Known rows, with every step that occurs:
tipot-nazef-guki: [ 0.31 -0.20 -1.24  0.94  0.74 -0.76  4.19  1.91 -1.11  0.84  1.47 -1.05
 -3.22  0.62 -2.37 -0.39  0.32 -1.96 -2.00 -1.39 -1.09  0.95]
nazef-guki: [ 1.26 -0.39 -2.58  1.12  0.96  0.17  2.61  0.20 -0.77  2.03  0.87 -1.53
 -4.10  1.16 -1.57 -0.65  0.76 -2.40 -0.68 -1.51 -0.19 -0.88]
mili-femu-guki-kesir-tipot: [-0.21 -2.39 -1.05  0.34 -0.67  0.46 -0.28  0.30  1.45  0.82  1.91 -0.23
 -0.92  1.33 -1.12 -0.17 -0.97  0.82  0.68  0.12 -0.46 -2.51]
mili-femu-guki-kesir-vasa-nazef: [ 0.55 -1.58  2.11  0.04 -3.36  1.83 -3.26 -3.54  0.36 -1.76 -0.72  0.98
 -0.38  1.30 -0.23 -0.25 -1.98 -0.86  0.80  0.67  1.41 -2.12]
vasa-nazef-mili-femu-guki: [ 1.16 -1.31  0.49  0.14 -1.52  1.09 -5.17 -0.16  1.49  0.72  0.48 -2.41
 -1.12  2.13 -0.20 -0.48 -1.21 -0.12 -0.33 -1.18 -0.19 -2.78]
tipot-femu-guki-kesir-vasa: [ 0.12 -2.15  4.15  1.77 -1.10  0.69 -0.81 -0.71 -0.33  1.15 -2.35  2.90
  0.04 -0.33  0.88 -0.40 -2.07 -1.55  1.21  0.03  0.56  1.72]
vasa-nazef-guki: [ 1.68  0.80 -2.32  0.61  0.16  0.25  1.73 -0.23 -1.28  0.73  0.77 -1.35
 -4.26  1.31 -1.19 -0.58  0.53 -2.57  0.39 -2.03  0.99 -2.53]
femu-guki-kesir-tipot-nazef-mili: [-1.45 -2.45  4.24  0.71  1.38 -0.08  2.29  4.02  0.15  2.24  1.53  1.34
  1.08  0.06 -0.92  0.00 -2.44  1.07 -1.32 -0.19 -1.59 -0.40]
kesir-mili-femu: [ 1.79  0.15 -4.85  0.49 -1.50 -1.11 -0.69 -1.64  1.88  0.42  1.56 -2.05
 -4.43  2.82 -0.96 -0.78  0.61 -3.13 -0.17 -1.10 -1.51 -0.98]
femu-guki: [ 0.87 -1.41 -1.29  1.27 -0.39 -0.10 -0.99  0.40  1.09  3.71  0.07 -0.64
 -1.81  1.36  0.17 -0.46 -0.23 -1.01 -0.19 -0.76 -1.30 -1.61]
mili-femu: [ 2.01 -0.58 -2.66  0.70 -1.05 -0.29 -3.09 -0.55  1.47  0.31  1.29 -2.73
 -3.82  2.23 -1.12 -0.89 -0.07 -1.66 -0.73 -0.57 -0.91 -0.75]
mili-femu-guki: [ 1.00 -1.85 -2.39  0.56 -1.70  0.23 -3.51 -0.80  2.22  1.57  0.94 -2.20
 -1.90  1.88 -0.79 -0.41 -0.08 -0.53 -0.37 -0.72 -1.29 -1.36]
guki-kesir-mili-femu: [ 1.83  0.23 -3.82  0.55 -1.72 -0.56  0.25 -2.05  0.29 -1.13  1.27  0.42
 -2.81  2.06 -1.10 -0.63 -0.17 -3.05  0.61 -0.58 -0.93 -1.20]
vasa-nazef: [ 2.18  1.04 -1.48  0.75 -0.54 -0.50 -1.49  0.11  0.06  1.10  0.24 -0.97
 -4.14  1.53  0.26 -0.90 -0.49 -2.31  0.55 -0.74  0.12 -2.25]
nazef-mili-femu-guki-kesir-vasa: [-0.10 -3.59  4.73  0.40 -1.61  2.85 -4.41 -1.86  0.76  0.14 -0.65  0.53
  0.79  1.54 -0.72 -0.43 -2.65  0.03 -0.91  0.46  0.07 -0.73]
guki-kesir-tipot: [ 0.58 -0.84  0.08  0.98  1.27 -0.24  2.61  1.43 -0.20  1.58  1.52  0.84
 -2.82  0.73 -0.50 -0.68 -1.16 -0.57  0.48  0.03 -0.25 -1.72]
vasa-femu-guki-kesir-tipot-nazef: [-1.56 -1.60  1.49  1.32  0.83 -1.09  7.46  3.35 -0.03  3.69  2.58  2.42
 -0.21 -0.82 -1.79  0.03 -2.08  1.83 -0.53 -0.36 -1.39 -1.56]
vasa-femu: [ 1.52 -0.14 -1.34  1.63  0.80 -0.71  2.46  1.03  0.23  4.61  1.14 -0.37
 -3.92  0.72 -1.12 -0.97 -0.69 -0.84 -0.46 -1.17 -0.94 -1.79]
guki-kesir-mili: [ 1.57  0.56 -2.73  1.28 -0.50 -0.89  2.61 -0.68 -0.82  1.32  0.33  1.87
 -2.90  1.72 -0.34 -0.81 -0.39 -3.24  0.91 -0.77 -0.83 -1.42]
guki-kesir-tipot-nazef-mili: [-0.50 -1.43  3.84  0.65  2.11 -0.47  2.46  4.15 -0.64  0.96  1.99  1.01
 -0.68  0.38 -1.30 -0.49 -2.51  0.06 -1.67  0.16 -1.29  0.29]

Rows:
[ 0.38 -0.42 -1.93  1.64 -0.60 -0.62  5.79 -0.49 -0.09  4.48  0.78  3.25
 -1.37  0.67 -0.74 -0.25 -0.79 -0.90  1.36 -1.64 -0.96 -3.13]  vasa-femu-guki-kesir-mili
[ 1.32  1.63 -3.07  0.62 -0.52 -0.05  5.03 -1.88 -2.44 -0.34  0.78  1.83
 -3.36  1.64 -1.19 -0.23  0.32 -3.83  1.93 -2.24  1.18 -3.22]  vasa-nazef-guki-kesir-mili
[-0.18 -2.33  2.24  1.41 -0.58  0.69  2.19 -1.34  1.31  5.39 -0.34  0.62
 -1.91  0.51 -0.50 -0.46 -1.32  0.37 -0.44 -0.33 -0.40 -1.50]  kesir-vasa-femu-guki
[-0.18 -1.72  0.16  1.59  0.97 -1.35  0.79  2.77  1.77  3.58  0.39 -0.77
 -2.44  0.01  0.71 -0.33 -0.37 -0.01  1.30 -1.12 -0.66  0.36]  kesir-tipot-femu-guki
[ 0.60 -1.14 -1.10  1.64  0.20 -0.41  2.46  0.82  0.88  5.62  0.83  0.01
 -2.17  0.44 -0.70 -0.49 -0.61  0.11 -0.01 -1.48 -1.33 -2.55]  vasa-femu-guki
[-0.23 -0.61  0.88  0.78  1.16 -1.26  4.22  3.14 -0.48  0.52  2.00  1.35
 -1.75  0.13 -1.32 -0.46 -1.65 -0.26 -0.77  0.36 -1.30  0.31]  guki-kesir-tipot-nazef
[ 0.94 -1.07 -0.11  2.04 -0.23 -0.93 -0.91  1.71  0.98  2.82 -1.11 -0.34
 -1.82  0.21  0.84 -0.50 -0.46 -1.59  1.07 -1.54 -0.89  1.12]  tipot-femu-guki
[ 1.08  0.32 -3.82  1.07  0.19 -0.08  5.44 -1.12 -1.98  0.81  0.96  1.65
 -3.18  1.51 -1.64 -0.39  0.61 -3.47  0.89 -1.92  0.05 -1.57]  nazef-guki-kesir-mili
[ 0.24  0.19 -3.69  0.32 -1.35 -0.70  5.22 -0.46 -1.17 -2.44  2.39  0.62
 -2.19  1.26 -3.20 -0.09  0.24 -2.92 -0.82 -1.61 -1.01  0.40]  tipot-nazef-guki-kesir-mili-femu
[ 0.82 -1.43  0.01  1.35 -0.73  0.45 -0.10  0.13 -0.53  2.17 -0.21  1.63
 -0.40  0.80 -0.03 -0.41 -1.16 -0.91  0.59 -0.33 -0.66 -1.80]  femu-guki-kesir
[ 0.89 -1.85 -1.50  0.74 -2.09  0.89 -2.48 -1.01  0.66  0.34  0.56  0.16
 -0.44  1.29 -0.93 -0.37 -1.00 -0.61  0.39 -0.14 -0.63 -1.71]  mili-femu-guki-kesir
[ 0.19 -0.20 -0.05  1.02  0.61 -0.22  5.14  1.77 -2.45 -0.67  1.11  1.45
 -1.66 -0.17 -2.56 -0.24 -0.69 -2.08 -1.14 -1.00 -0.48  0.81]  tipot-nazef-guki-kesir
[ 0.45 -1.29  3.43  0.65 -2.22  1.51 -1.06 -2.51 -0.61  0.28 -1.48  2.44
 -0.37  0.92  0.67 -0.27 -2.14 -1.35  1.10  0.43  1.35 -2.33]  femu-guki-kesir-vasa-nazef
[-0.31 -2.30  2.73  0.50 -1.12  0.73 -1.89  1.93  0.20 -0.47  0.91  0.38
  1.70  0.74 -1.69 -0.12 -2.36  0.10 -1.94 -0.10 -1.77  0.30]  tipot-nazef-mili-femu-guki-kesir
[ 0.70 -0.68  2.31  0.90  1.05 -0.81 -0.34  3.18  0.06  1.82  0.85 -1.00
 -1.83  0.84 -0.91 -0.84 -1.63 -1.11 -2.92 -0.63 -2.07  1.30]  tipot-nazef-mili
[-0.31 -2.00  0.10  1.00  0.55  0.08  2.11  1.40  0.36  2.74  1.11  1.39
 -1.01  0.82 -0.19 -0.16 -1.21  0.49  0.95 -0.11 -0.45 -2.54]  femu-guki-kesir-tipot
[ 0.88 -0.23  0.95  0.39 -0.48  1.32  1.27 -2.39 -0.73  0.30 -0.41 -0.67
 -4.13  1.54 -0.91 -0.57 -0.29 -2.46 -0.04 -0.99  1.85 -1.44]  kesir-vasa-nazef-guki
[ 0.46  0.51  0.20  1.13  1.43 -0.23  4.82  1.79 -1.93 -0.42  0.84  1.02
 -3.34 -0.49 -0.71 -0.30 -0.70 -1.61  2.73 -1.99  2.42 -1.15]  vasa-nazef-guki-kesir-tipot-femu
[-0.38 -1.70  1.46 -0.10  1.11 -0.64 -0.73  3.24  1.83  0.30  2.94 -3.05
 -2.19  1.35 -1.99 -0.61 -1.47  0.39 -2.74 -0.28 -1.96  0.61]  kesir-tipot-nazef-mili-femu
[-0.25 -0.65  0.04  0.72  1.34 -1.88  3.11  3.46  1.12  1.72  2.33 -1.16
 -3.25  0.80 -1.15 -0.56 -0.85 -0.16 -1.60 -0.15 -1.93  0.69]  kesir-tipot-nazef
[ 1.66 -1.36 -0.15  0.50  0.13  0.72 -4.67  0.56  1.33  0.90  1.11 -3.03
 -2.73  2.11 -1.12 -1.00 -1.02 -1.21 -1.60 -0.65 -1.09 -0.58]  nazef-mili-femu
[ 0.04 -1.39  2.06  1.26  0.88  1.73  5.97 -1.74 -2.07  2.66  0.29  2.22
 -2.81 -0.07 -2.43 -0.46 -1.37 -1.10 -0.14 -0.89  1.45 -1.40]  nazef-guki-kesir-vasa-femu
[ 0.95 -1.27  1.68  0.15 -1.77  1.70 -4.54 -0.55  0.12 -0.68  0.26  0.03
  0.41  1.53 -0.45 -0.26 -2.18 -0.21  0.53 -0.79  0.47 -3.21]  vasa-nazef-mili-femu-guki-kesir
[ 0.70 -2.42  0.13  0.58 -0.83  0.99 -5.00  0.52  1.76  2.10  0.88 -2.64
 -0.83  1.97 -0.74 -0.55 -0.85  0.00 -1.17 -0.96 -1.46 -1.41]  nazef-mili-femu-guki
[ 1.20 -1.10  4.58 -0.10 -1.55  2.33 -4.62 -2.29 -0.19 -2.20 -0.39  0.30
 -1.17  1.59 -0.50 -0.79 -2.95 -1.41 -0.36  0.41  1.51 -1.56]  guki-kesir-vasa-nazef-mili-femu
[ 0.34 -2.41  3.71 -0.11 -2.19  2.10 -5.91 -2.19  1.96  0.22 -0.68 -1.62
 -0.77  1.96 -0.14 -0.41 -1.94 -0.33 -0.64 -0.25  0.64 -2.03]  kesir-vasa-nazef-mili-femu-guki
[ 0.99 -1.34  2.88  0.96 -0.62  1.11 -0.21 -1.84 -0.93  0.80 -0.95  1.83
 -1.96  0.87 -0.30 -0.86 -1.95 -1.86 -0.04  0.87  0.38 -0.03]  guki-kesir-vasa
